What can hang from each mark:
gula: seli sezo
seli: gula raboto
faru: sezo
sezo: bizamik raboto vimur
vimur: bizamik sezo
raboto: faru seli sezo
bizamik: sezo vimur
golab: sezo

Each row was made from one small tree. Brackets hold a mark, then the marks that hang from it, in alphabetical order. Every link used is in the known rows. Write each row's tree.
Known rows:
(raboto faru): [-0.421 -0.139 -0.541 0.298 0.199 -0.245 -0.981 -0.081 -0.095 -0.016 -0.074 0.581 -0.162 -0.375 0.140 0.016 0.476 -0.753 -1.014 0.396 0.565]
(bizamik (sezo (raboto faru seli) vimur)): [-0.545 -0.049 -1.662 0.106 -1.563 -0.952 -0.563 -1.715 0.117 0.809 0.849 -0.829 0.019 -0.380 -0.135 0.578 0.148 -3.147 -0.051 0.017 -0.305]
(bizamik vimur): [-0.265 0.245 -0.245 -0.460 0.506 -0.762 -0.134 -0.102 -0.564 0.431 0.099 -0.183 -0.621 0.310 -0.532 0.167 -0.643 -3.658 -0.317 -0.183 0.626]
(bizamik (sezo (raboto faru (seli gula))) vimur): [-1.265 0.529 -1.741 0.005 -1.121 -1.536 -0.255 -1.481 0.031 1.618 0.639 -0.504 -0.857 0.149 -0.471 1.046 -0.445 -5.651 -0.540 0.182 0.323]
(raboto faru (seli gula) (sezo vimur)): [-1.648 0.355 -4.085 1.047 -2.079 -1.188 -1.068 -1.442 -0.028 -1.338 0.870 0.479 -0.859 -0.277 0.861 -0.722 1.097 -3.703 -1.370 2.225 0.460]
(seli (raboto (faru (sezo bizamik)))): [-0.630 0.450 -0.583 0.207 0.386 -0.905 -0.358 -0.600 0.302 0.126 0.890 0.234 2.089 -0.526 0.169 0.240 0.634 -4.211 -0.142 0.384 0.267]
(golab (sezo raboto vimur)): [-0.491 0.103 0.066 0.071 -1.577 -1.214 0.046 -1.177 0.152 -0.625 0.816 -0.858 0.612 -0.103 -0.633 0.529 -0.528 -1.994 -0.011 -0.180 -0.503]
(bizamik (vimur (sezo (raboto seli)))): [-0.876 0.388 0.153 -0.768 -0.554 -1.614 -0.282 -0.372 -0.309 0.780 0.707 -0.376 -0.985 -0.328 -0.757 0.347 -0.106 -3.605 -0.529 -0.009 0.680]
(sezo (raboto faru (seli gula)) (vimur bizamik)): [-0.392 0.084 -1.097 0.035 -1.113 -2.756 -0.404 -1.756 -0.176 0.823 1.365 0.048 0.196 -0.357 0.451 -0.022 0.976 -5.193 0.065 1.374 0.734]
(seli (raboto sezo)): [-1.092 0.058 0.009 -0.047 0.552 -0.815 0.352 -0.397 0.377 -1.077 0.936 0.124 1.209 -0.290 0.169 -0.228 0.417 -2.889 0.284 0.163 -0.335]
(seli gula (raboto faru (sezo vimur))): [-1.682 0.578 -2.153 0.411 0.175 -1.684 -0.343 -1.441 0.076 -0.377 1.446 0.005 0.861 0.081 0.418 -0.052 0.187 -6.110 0.688 1.502 0.274]
(faru (sezo (raboto (seli gula)) (vimur bizamik))): [-0.417 0.448 -1.229 -0.261 -1.969 -0.728 -0.683 -1.636 0.618 0.874 1.214 -1.119 1.259 -0.257 -0.187 0.300 0.474 -4.938 -0.213 0.955 0.003]
(faru (sezo raboto)): [-0.287 0.259 0.298 -0.264 -1.157 -0.137 -0.743 -1.173 0.904 1.185 0.539 -0.882 1.339 -0.459 -0.637 0.642 0.158 -2.434 -0.712 0.115 -0.312]
(sezo (raboto faru seli) (vimur bizamik)): [-0.146 -0.232 -0.409 -0.181 -0.886 -2.528 -0.526 -1.457 -0.222 0.428 1.222 0.116 0.405 -0.646 0.347 -0.173 1.187 -4.389 -0.334 0.872 0.651]
(faru (sezo bizamik (raboto (seli gula)))): [-0.167 1.068 -1.389 0.343 -2.232 -1.168 0.146 -1.691 0.958 1.373 0.688 -0.457 1.925 -0.333 0.085 0.568 0.792 -3.548 -0.652 1.160 -0.124]
(gula seli): [0.293 0.228 -2.215 -0.096 0.082 0.430 1.042 0.114 0.086 -2.031 0.113 0.366 -0.284 -0.122 -0.035 -0.191 0.356 0.872 -0.109 0.395 0.051]
(vimur (sezo bizamik (raboto faru seli))): [-0.757 0.563 -0.145 -0.251 -1.560 -1.980 0.073 -0.701 0.409 0.485 0.788 0.166 0.466 -1.113 0.120 0.233 1.497 -1.047 -0.800 0.848 0.438]
(golab sezo): [-0.844 0.258 -0.274 0.432 -1.364 0.333 0.274 0.111 0.397 -1.471 0.089 -0.288 0.185 0.161 -0.291 0.374 -0.470 0.396 -0.498 -0.132 -0.473]
(gula (sezo (bizamik vimur) (raboto faru seli))): [-0.688 0.798 0.056 -0.419 -1.215 -1.972 0.498 -0.704 0.368 -0.666 0.579 0.280 0.428 -0.475 0.397 0.007 1.063 -3.016 -1.781 0.900 0.382]
(bizamik (sezo raboto) vimur): [-0.846 0.214 -0.271 -0.673 -0.366 -1.049 0.056 -1.195 0.107 1.496 0.454 -1.046 -0.364 0.214 -0.881 1.102 -0.812 -4.977 -0.090 -0.659 -0.059]
(gula (seli (raboto (sezo (bizamik vimur))))): [-0.426 0.556 -2.502 -0.268 0.535 -0.737 1.607 -0.337 0.210 -2.555 0.772 0.471 0.848 -0.215 0.072 -0.307 0.679 -2.829 -0.012 0.643 0.069]

Which tree is each row?
[-0.433 0.376 -1.354 0.218 -0.681 0.055 -1.063 -0.567 0.450 0.277 0.047 0.088 1.301 -0.515 0.099 0.218 0.843 -2.456 -1.547 0.809 0.456] : (raboto (faru (sezo bizamik)))
[-0.848 0.542 -2.436 0.728 -2.109 -0.956 0.850 -0.668 0.547 -1.753 0.280 0.720 0.435 -0.341 1.058 -0.771 1.602 -1.011 -1.357 1.484 -0.210] : (raboto seli (sezo bizamik))
[-0.637 0.829 -2.475 0.686 -2.062 -0.628 0.189 -0.560 -0.053 -0.688 0.728 0.069 -0.891 0.220 0.740 -0.325 0.304 -1.251 -0.116 1.402 0.133] : (raboto (seli (gula (sezo vimur))))
[-1.901 0.657 -1.714 0.572 0.247 -1.434 -0.066 -1.068 0.396 -0.346 1.159 0.399 0.743 0.089 0.505 0.071 0.334 -4.994 0.375 1.480 0.221] : (seli gula (raboto faru sezo))
[-1.213 0.070 -0.494 -0.280 -0.840 -0.332 0.532 -0.354 0.813 0.095 0.510 -0.106 0.260 0.101 0.545 0.402 0.886 -2.691 -0.064 0.722 0.083] : (vimur (bizamik (sezo (raboto faru (seli gula)))))
[-0.281 0.557 -0.449 -0.398 -1.560 -1.928 0.192 -1.189 0.181 -0.952 0.943 -0.189 0.871 -0.608 0.542 -0.266 1.164 -2.839 -1.191 1.009 0.143] : (gula (sezo bizamik (raboto faru seli) vimur))
[-1.058 0.142 -0.506 -0.529 -0.264 -1.146 -0.419 -1.229 0.044 1.498 0.416 -0.766 -0.446 0.007 -0.822 1.102 -0.571 -5.338 -0.593 -0.464 0.208] : (bizamik (sezo (raboto faru)) vimur)
[-0.555 0.434 -3.069 0.513 -2.186 -1.276 0.486 -1.191 0.101 -1.857 0.688 0.192 0.576 -0.307 0.937 -0.957 1.392 -2.679 -0.914 1.516 -0.148] : (raboto seli (sezo bizamik vimur))
[-0.078 0.808 -0.294 -0.452 -1.125 -1.174 -0.080 -1.480 0.705 1.519 0.523 -0.816 2.040 -0.312 -0.535 0.716 0.318 -5.029 -0.846 0.435 0.074] : (faru (sezo (bizamik vimur) raboto))
[-1.949 0.451 -3.434 1.274 -1.995 -0.838 -0.687 -0.899 0.429 -1.303 0.449 1.047 -0.994 -0.289 0.977 -0.538 1.294 -2.077 -1.844 2.204 0.406] : (raboto faru (seli gula) sezo)
[-1.678 0.943 -2.036 0.610 0.107 -1.914 0.433 -1.260 0.465 -0.285 1.117 0.517 1.475 0.070 0.763 0.070 0.676 -5.566 0.367 1.767 0.291] : (seli gula (raboto faru (sezo bizamik)))
[-0.676 0.980 -1.189 -0.132 -1.021 -1.654 0.336 -1.413 0.257 0.226 0.850 -0.476 0.465 0.259 0.418 0.218 0.190 -3.683 0.119 1.539 0.231] : (seli (gula (sezo bizamik (raboto faru) vimur)))
[-1.121 0.314 -1.031 0.444 -2.159 -1.574 -0.015 -1.120 0.280 -0.910 1.044 -0.269 0.314 -0.093 0.016 0.373 0.206 -3.224 -0.468 0.829 0.032] : (golab (sezo (raboto faru (seli gula)) (vimur bizamik)))
[0.378 0.717 0.621 -0.461 -0.080 -3.243 1.122 -1.496 0.017 1.711 0.438 0.089 1.437 -0.171 -0.158 0.566 0.440 -4.763 -0.162 0.361 0.428] : (sezo (bizamik vimur) raboto)
[-1.037 0.720 -3.674 0.930 -2.237 -0.392 -1.317 -1.031 0.164 0.084 0.837 0.162 -0.055 -0.201 0.634 -0.094 0.895 -4.149 -1.123 1.983 0.788] : (raboto (faru (sezo (vimur bizamik))) (seli gula))
[-0.911 0.370 -1.009 -0.319 -0.412 -0.878 0.641 -0.643 0.386 -1.223 0.087 0.036 0.753 -0.007 0.224 -0.376 0.710 -3.234 -1.072 0.816 -0.023] : (raboto (sezo (bizamik vimur)))
[-0.167 0.527 -0.396 0.126 -1.745 -1.885 0.777 -1.441 0.248 -0.625 0.768 -0.717 1.645 -0.108 -0.243 0.510 -0.069 -2.809 0.012 0.225 -0.417] : (golab (sezo bizamik raboto vimur))
[-0.969 1.142 -0.832 -0.133 -0.808 -1.678 0.532 -1.071 0.378 0.432 0.605 -0.164 0.166 0.356 0.311 0.416 0.117 -3.755 -0.284 1.464 0.395] : (seli (gula (sezo (bizamik vimur) (raboto faru))))
[-0.693 0.312 0.880 -0.365 -1.394 -0.778 0.308 -0.358 0.590 -0.943 0.622 -0.102 -0.215 -0.440 0.224 -0.058 0.656 -0.016 -1.133 0.394 -0.273] : (gula (sezo (raboto seli)))
[-0.827 0.827 -0.833 0.664 -2.038 -2.265 0.670 -1.007 0.326 -0.451 0.473 0.349 0.813 -0.224 -0.055 0.631 0.346 -3.169 -1.329 0.601 0.166] : (golab (sezo (bizamik vimur) (raboto faru seli)))
